Known rows, with every way that one mark hangs from another
k417(k41): [ -5  17  17  -9  -1  -5   1  17 -10   1  -6   8  -3  11   8   9  -3  14
  -4  -6   4   1 -18   5 -16   4  13  -4 -16  -7   2 -10]
k144(k8(k776) k566(k417(k41))): [  0   3  -2   6  22 -13 -14  -2  -1   4  -2  11  -1   6  10 -11  10  12
 -20  -8  27 -27  -9  11  -5 -14   4  -6  -8   1  12 -16]
k8(k417 k566): [ 10  -7   8 -13  -3 -13  25  -9 -41 -27  11 -14   4  23 -10   6  -8   0
  10  15   0   3   1  -5   1  18 -10 -17  -5   9   7  16]
k8(k417(k41) k566 k776): [ 12  -2   5 -18  13 -15  43  14 -34 -24   6  -7   8  21 -18  -7 -13   8
  -8  10  12   2  -6   7  -4   9   1 -24 -21   5  22   5]
k41(k776(k8(k566)) k880): [ -2 -16 -14   9   2   0  16  -1 -16 -18  36   4 -11  -1   2 -14   4 -31
   5   4 -18   3  -1   2  21   3 -15   3  11 -16  -2  14]
k144(k8(k566 k776)): [ 14 -22 -16 -17  24  -9   8 -11 -10   4  -1  -5  -1   0  -7 -17   3  29
 -13  17  12   7  -6   2  18   5 -22 -14 -11  22   6   1]
k776(k41(k8 k144(k566(k417)))): [ -4   9  -1  42  -1  -3 -15 -25  14  11 -18   3  -8   6  15  -6 -13 -10
  14  -4  -1 -15  19  -8  -9  -2   9  14   0 -17  11  -1]
k566(k417): [  3  -3   8   3  -8  -1 -13   8   6   5   1   6   8   3   0   7  16  -8
  14 -11   3 -13   2  -6  -1   1   7   8   3  -7   1 -15]
k41(k8(k566) k880): [ 10   1 -25  11   5   4  25 -22 -27 -22  15  17  -5  14  -9 -10  -3 -13
 -12  28 -15 -14 -18   8 -13   7   8  -9 -11   1   3  11]
k41(k144 k776(k8) k880): [-15 -11 -14  28 -10   7   2  -1  -3   2  30  -1 -23 -12   3 -14  -8 -31
  12 -17 -20  14  14  -1  20  -5 -22  26  22 -18   3   6]
k144(k566(k41(k8))): [ -4  20  -8  18  10   3 -21 -15   7  -3  -4  16   5  21  20 -18  -9   5
  -8  15   8  -9 -12  12 -29  15   7 -11  -1   7  -7  18]
k880(k8 k144 k417(k41) k776): [-13  27  32 -52 -26   5  15  45  14 -14 -11  -2  -2 -36  15  25   7  29
  -3  -5  14   4  -8  27 -11 -12   5   1  -6 -24 -24 -22]
k776(k8(k417) k41(k880)): [ -4  -8  22  18  11  17  -1 -16  -9 -30  19 -26 -20   9   4  19 -21 -33
  33  14 -31   3  36 -19  -2 -11  15  11  22 -22  -4  23]
k41(k880): [ -2   6  -4   2   0   1  -2   3  -9 -19  17  -2 -13  -1  -9   0  -1 -10
   2  11 -11   3  -9   0  -9  -2   4  12  10 -12  -1   4]
k776(k8(k566(k41))): [  5  -9   3  -4   9   4  -5  -8   1  -3  12  11  15  22  18  -7   6  -4
   5  15   2   9  -4   2  10   5 -10 -15   6  19 -17  26]
k144(k8): [  1 -10   4  -9  10   3 -19 -15 -10  10  -5  -7 -11   0  10   6   0  23
   0   5  -1   2   0  -4   2   3  -8   2  -3  14  -5  -6]
k880(k417(k41(k144)) k566 k776): [-15  21  26 -18 -25  -5  20  32  10   2 -20   3 -10 -31  -4  15   1  33
 -18 -41  -9  19 -10  17   6   3  -1   4 -14  24   0 -40]
k566(k41(k144)): [ -6   9  -2   4  -1   2 -20   1   6  21  -5   8   5  11   2 -16  -9  14
   1  -1  10  18  -2   4  -5   8 -13  14   9  22   0  10]
k41(k776 k880): [ -8   0 -14   7  -1  -1   4  12 -11  -9  23  -1 -16 -12 -12 -15  -2 -19
   2  -5 -15   2  -1   3   1   8  -5  19   8 -22   7  -1]
k880(k8 k417(k41(k776)) k566): [  0  15  48 -20 -14  14   6  59  26  -2 -21   8 -17 -43   6   5   1  32
  -4 -38 -20  11 -10  14  13   7   9  26  -6  -6   3 -36]
k776(k41 k566): [  1   2  16   2  -6  -2  -9 -13  23  13 -26 -17   1 -10   4  10  -9   2
  15   3 -12  16   1 -29   2   7  10  -3  -4 -21   0  14]
k880(k144 k776(k41 k566)): [-12   7  -5 -27 -21 -13   3  -6  18   3 -19 -31   8 -24   0  27   1   1
   2  10  10  17  -1 -14  -1  -3   2 -25  -6 -28 -22   5]
k417(k41(k8 k776(k566) k880)): [ -4  16 -14  20  -5   6  23  -2 -11   4  -1  21  -7  -1  -1  -1  -8 -19
 -20  -7 -18 -14 -24   1 -20   6  24  -9 -23 -24  14  -2]
k566(k41): [ -2  11   3  -6   8   4 -23   8   6  10  -2   7  10  13   3 -10  -1  12
   1   8   6   9  -7   5 -13  11   2   2   5  16  -7  10]
k880(k8 k776): [ -8  21  -1 -30 -15   3   0  16  21  -8  -7 -25  11 -22   0  19   6  12
   2  -5  11  13   6  22  -9  22  -8  18   1 -16 -21   2]
k880(k8(k417 k566) k144): [ 16  -3  13 -38 -14  -5  19  14 -24 -35   6 -20   1   1  -2  20  -3   9
  13  27  17   7   1   5   3   1 -10 -10   5 -16  -9  17]
k144(k8(k776)): [  4 -14  -8 -10  22   5  -9  -4   5  12  -6 -10  -8  -8  -2  -7   0  27
  -5   6   4   9   2   0   8  -1 -12  -1  -4  13  -1 -11]
k776(k8 k41(k144)): [ -8  -9  19  22   0   9 -16 -14  23  13  -9 -14 -15  -1  23   9 -17  -7
  31  -5 -15  23  30 -19  17  -7  -7  19  14 -13  -8  10]
k880(k144(k8(k776(k41 k566)))): [  8 -17  -5 -20  12  -1 -10  -9  16  16 -20 -20  -8 -21   3   7  -4  23
  -2  21   9  16   1 -22  15 -21  -5 -22  -3 -12  -7  -2]
k144(k8 k566(k417)): [ -1  -5   3  10   8 -11 -32 -21  -5   1   2   2  -6   7  18  -2  13   5
  -3  -3  18 -27  -2   0  -2  -7  -6   1   7   6   1  -5]
k566(k41 k417): [  1   6   3   2   4   3 -28  11  12  16   0  18  22  16   2  -8  15  -5
   4  -5  11 -14  -1   3 -12   1   9  10   8  14  -2  -2]
k8(k417 k566(k41)): [  8  -1   5 -13   8 -10  12  -6 -34 -18  11  -3  15  33  -9  -8 -10   5
   3  21   7   2   0   2  -8  20  -7 -16  -2  28   7  29]
k566(k417(k41(k144 k880))): [ -5  14   1  14 -13  -9   3  11 -15   1   9  20  -5  11  -9   2   7 -17
  -6 -17   7 -18  -9   6 -12 -19  14  22   0  -7  19 -16]
k8(k417(k41(k776 k880)) k566): [  1   3   0  -7   1 -19  43   9 -60 -33  27  -1  -7  22 -18  -7 -10 -17
  -8   3  -4 -12  -9   8  -7  10   2 -11 -13  -5  25  12]
k566(k41(k8 k144 k880)): [ -3  15 -24  26   5  15  -7 -16  -3   8   5  21  -4  17  -6 -19 -14  -6
 -11  13  -7  -1  -4  12 -22   0   4  15   4  18   2  13]
k776(k566(k417)): [  6  -4   8   6 -19  -2  -8  -6  17  14 -12   1  17  -4   0  13  15 -11
   6 -14   1  -7 -10 -20   2   2   9  -6  -1 -12   2  -1]

Rows
[  5  13  -5 -14  -4  13 -23  24  11 -10  13  14  13  -1  -8  -1  19 -13
  -1  14  18 -16  -7  13 -15 -24  13  24  24 -10 -11   6] : k566(k41(k880(k8 k144)) k417)
[-19  13  15 -29 -23 -12   4  13   6 -24   5  -6  -8 -30  19   7   5  15
   1   4  15   3  -8  14  -4  -8 -14 -21   8 -18 -24 -11] : k880(k144(k566) k417 k776)
[  1   0  23  -2  -7  11   4  23   6 -24   4   6 -25 -28 -14   1   3   8
  -2 -10 -33  10 -12  -2   8  -9   8  14  14   6   1 -22] : k41(k880(k417 k566))
[ -8  -3   0  12  -4 -10  -8   8 -14  32  -4  16  -6   3   5  -5   8   1
  -6 -36  11 -20   4   2   5  -7  -4  18 -13   5  21 -27] : k566(k417(k41(k144(k8) k776)))
[ -3   6 -15  14  11  14  -9   3   8  23  -4  18   7   7   7 -22  -8   1
  -3   1  -9  -6   0   9 -15  24   5   1 -10   7  -2   2] : k566(k41(k8 k776))
[ -8  25  -9 -30 -13 -13  17  27 -19 -24   4  -2 -10 -14 -18  25   9   4
 -32  -2   4   6 -29  18 -12 -14  17 -16 -11  -3 -10 -23] : k417(k41(k880(k144 k566 k776)))
[  7   1  -5  15  16   4  27 -29 -30 -29   5  -9 -12  20 -13   2 -22 -20
   9  32 -25 -13  15  -9 -15   5  19  -3  -8  -8  13  21] : k776(k41(k8(k417 k566) k880))
[ -8  -7   8   7   8  13 -11   8  -2   3  17  -4   6  12  10  -8 -11 -15
  18  -7 -10   7  20   0   2  13  -7   0  13   7  -7  18] : k566(k41(k776(k8(k417))))
[ 11  -9  -5   3  -4   0   3   6  32  13 -11  -3  18 -15 -13  -3  12  -5
   1  -9   6   2  -5 -14  10   0   3  -7   1 -13   6  -6] : k8(k776(k566(k417)))
[ 11 -14  -9  -2  18   6 -20 -11  24  30 -13   3  18  -2  -6 -11  11  14
 -13  -1  12  -4  -4  -9   8  -8  -3  -7   0  22   2   0] : k144(k8(k776(k566(k41 k417))))
[-11   1   7  16  10 -12 -26 -30   2  12 -16 -17 -25   0  18  -8 -20  17
  10   4   6   8  17 -12   7  -3 -15  17   7   1   7   9] : k776(k41(k144(k8 k566)))
[ -6 -10  17  25 -11   8 -13 -27  32  22 -19 -17  -6  -9  21  15 -15 -11
  26  -7 -18  26  18 -34  24  -7  -5   4  12 -18  -7  22] : k776(k8 k41(k144) k566)
[ 11 -21  -1  -6  12   4   5 -21  -4   4  -8 -28  -3  -4 -10   8 -12  17
  -1   5  -3  10   9 -19   6   2  -8 -16  -4  12   7   8] : k144(k8(k417 k776(k566)))
[  6  -4  -7  27   1  -5   8 -25   0  16 -18   9  -1  13   3  -7  -8  -7
  12   4  -5 -12  16 -10   4   1   5   9 -13  -1  14   0] : k776(k41(k8(k566(k417)) k144))
[ 17 -16  -4 -15  10 -11  35   3 -24 -25  11 -19   7  12 -22 -10 -11   3
   4  18   5  10   5  -1   9  15 -14 -18  -5   6  14  13] : k8(k417 k566 k776)
[  4  12 -16  27  16   2 -19  -3  23   3  -3  22  19  16   7 -26   6  -6
 -10   6  18 -24  -5  14 -21   3  11  -5   2   3   2   2] : k144(k566(k41(k8(k776)) k417))
[ -3  20  -8  -3 -12  -4  12  16   8   2 -21   8  13  -5 -12  28  18   2
 -28 -32  -3 -16 -11  18 -15   8  28 -11 -28  12  -6 -39] : k880(k566(k417(k41(k8))) k776)
[ -1  -2  16  23 -23   3  -4  -8  17  20  -8  13  10   6  20  22  11 -22
   7 -28  -1  -3  -4 -17   7 -17   8  -7   1 -11   0   1] : k776(k8 k566(k417(k41(k144))))
[  5  -5   3   1   8   1   1   0  39  15 -23 -22   5 -19 -10  -5 -10   6
   8   5  -5  23   4 -23  11   5   4  -5  -3 -22   5   8] : k8(k776(k41 k566))
[ -4  -1 -24 -30  -5  -7   0   2 -15 -21   7 -18 -18 -27 -20  24  13  11
 -29   7   0   8 -13  10   5 -16  -4 -13   3  12 -21 -19] : k41(k880(k144(k8) k566 k776))
[ -3   5  -2  13  -6  -1 -25   4  11  25  -2  18  17  16  -2 -13   9  -1
   6 -14  17  -5   5   4  -5  -3  -4  21  12  20   6  -2] : k566(k41(k144) k417)
[  8 -19  15  -2   0   2  18 -13 -25 -26  19 -12   0  22  10  14  -7 -15
  22  11 -10   5  13  -8  13   8 -11 -20   4   4  -7  23] : k776(k8(k417 k566))
[-16   6  -3  21  -7   2  10  11 -15   2  21  12 -22  -1   7  -5 -10 -21
  -1 -22 -10   6   0   8   5 -10  -4  18   3 -18  10  -4] : k417(k41(k144 k776(k8) k880))
[ 15  -6 -13  12   0   1  14 -15 -10   2  -3  23  13  18   1  -1  10  -9
  -2   8  -2 -26  -7   1  -7  10   9 -13 -20   4   3  -4] : k41(k8(k566(k417)))
[  4 -13  -3  13   0   0  -8 -10   3  11  12  19  20  24  13 -10  13 -16
   8  -2  10  -3   5   1  17  -5 -14   1  12  21  -6  16] : k776(k8(k566(k41(k144) k417)))
[ -1 -11 -25 -39  -7 -22   8 -12 -24  -2   4  -6  12  -5  -1  17  27   9
 -17  12  30 -15  -4  10   7 -11 -17 -28 -12  11 -18 -11] : k880(k144(k8(k566(k417))) k776)
[ -1   2 -17  23   7  13 -15   6  12  28  -1  28  19  11   3 -19   9 -15
  -1 -12  -3 -28   5   7 -14  12  13   8  -8   5   4  -9] : k566(k41(k8 k776) k417)
[  4   0   3 -24   2  -4  12   9 -17 -20  19  25   1   6  -4 -21   6   7
  -9  32   5   2 -23   8   1 -14  -7 -12  10  14  -5  11] : k8(k566(k41(k880(k144 k417))))
[ 11   2  14 -15   2  13   9  23  13 -20  -2 -30   0 -11 -13   6 -13   9
  16   4   2  15  19   7   0  14  -4  18  10 -17   1   8] : k880(k8(k417 k776))
[ -5 -16  19  12  -5  21   6  25  16 -17  19   6 -29 -38   2  -4   3 -12
   7 -25 -46  10   4  -3  29  -8  -3  16  20  -4  -5 -21] : k41(k776(k8) k880(k417 k566))
[-13  -5   9 -21  -7   2   7  -7  -3 -20   6 -40  -2  -7  12  39  -9 -16
  25  10  -3  12  35  -8   1 -11   2 -22   8 -23 -29   9] : k880(k144 k776(k8(k417) k41))
[  8  -8  -1  -4  11  -1  -3  -4  10  23 -17   4   7  -5  -2   3   9  14
 -18 -10  12 -11 -12  -8   5 -12   6 -12 -15   7   9 -14] : k144(k8(k776(k566(k417(k41)))))
[  6 -16 -33   3  14  -9  16 -20 -22  -2  15  -2 -18  -2 -22 -27  -5   8
 -19  16   7   8  -5   5  20 -12 -29  11   6  21  17   6] : k41(k144(k8(k566 k776)) k880)
[  5   3   1   8  -8  -2 -24  16  18  19 -14  12  10   0 -14  -3  11   9
  -9 -25   2   7  -3   1   9  -1   1  18   9  34   4 -19] : k880(k566(k41(k144) k417))
[ -7  11 -12  10 -11   2   5 -25  28  17 -26 -12  20 -10  -2  22   7 -16
   0  -9  -7 -14  12 -11 -15  11  22  -8 -18 -16  -7  -1] : k880(k776(k41(k8) k566(k417)))
[  1  -9 -15  10  14   3 -26  -4  14  36  -6  15  13   7  -7 -24   8  12
  -7  -9  21  -6  10   4   7 -11 -13  20   8  35  10  -8] : k566(k41(k144(k8(k776))) k417)
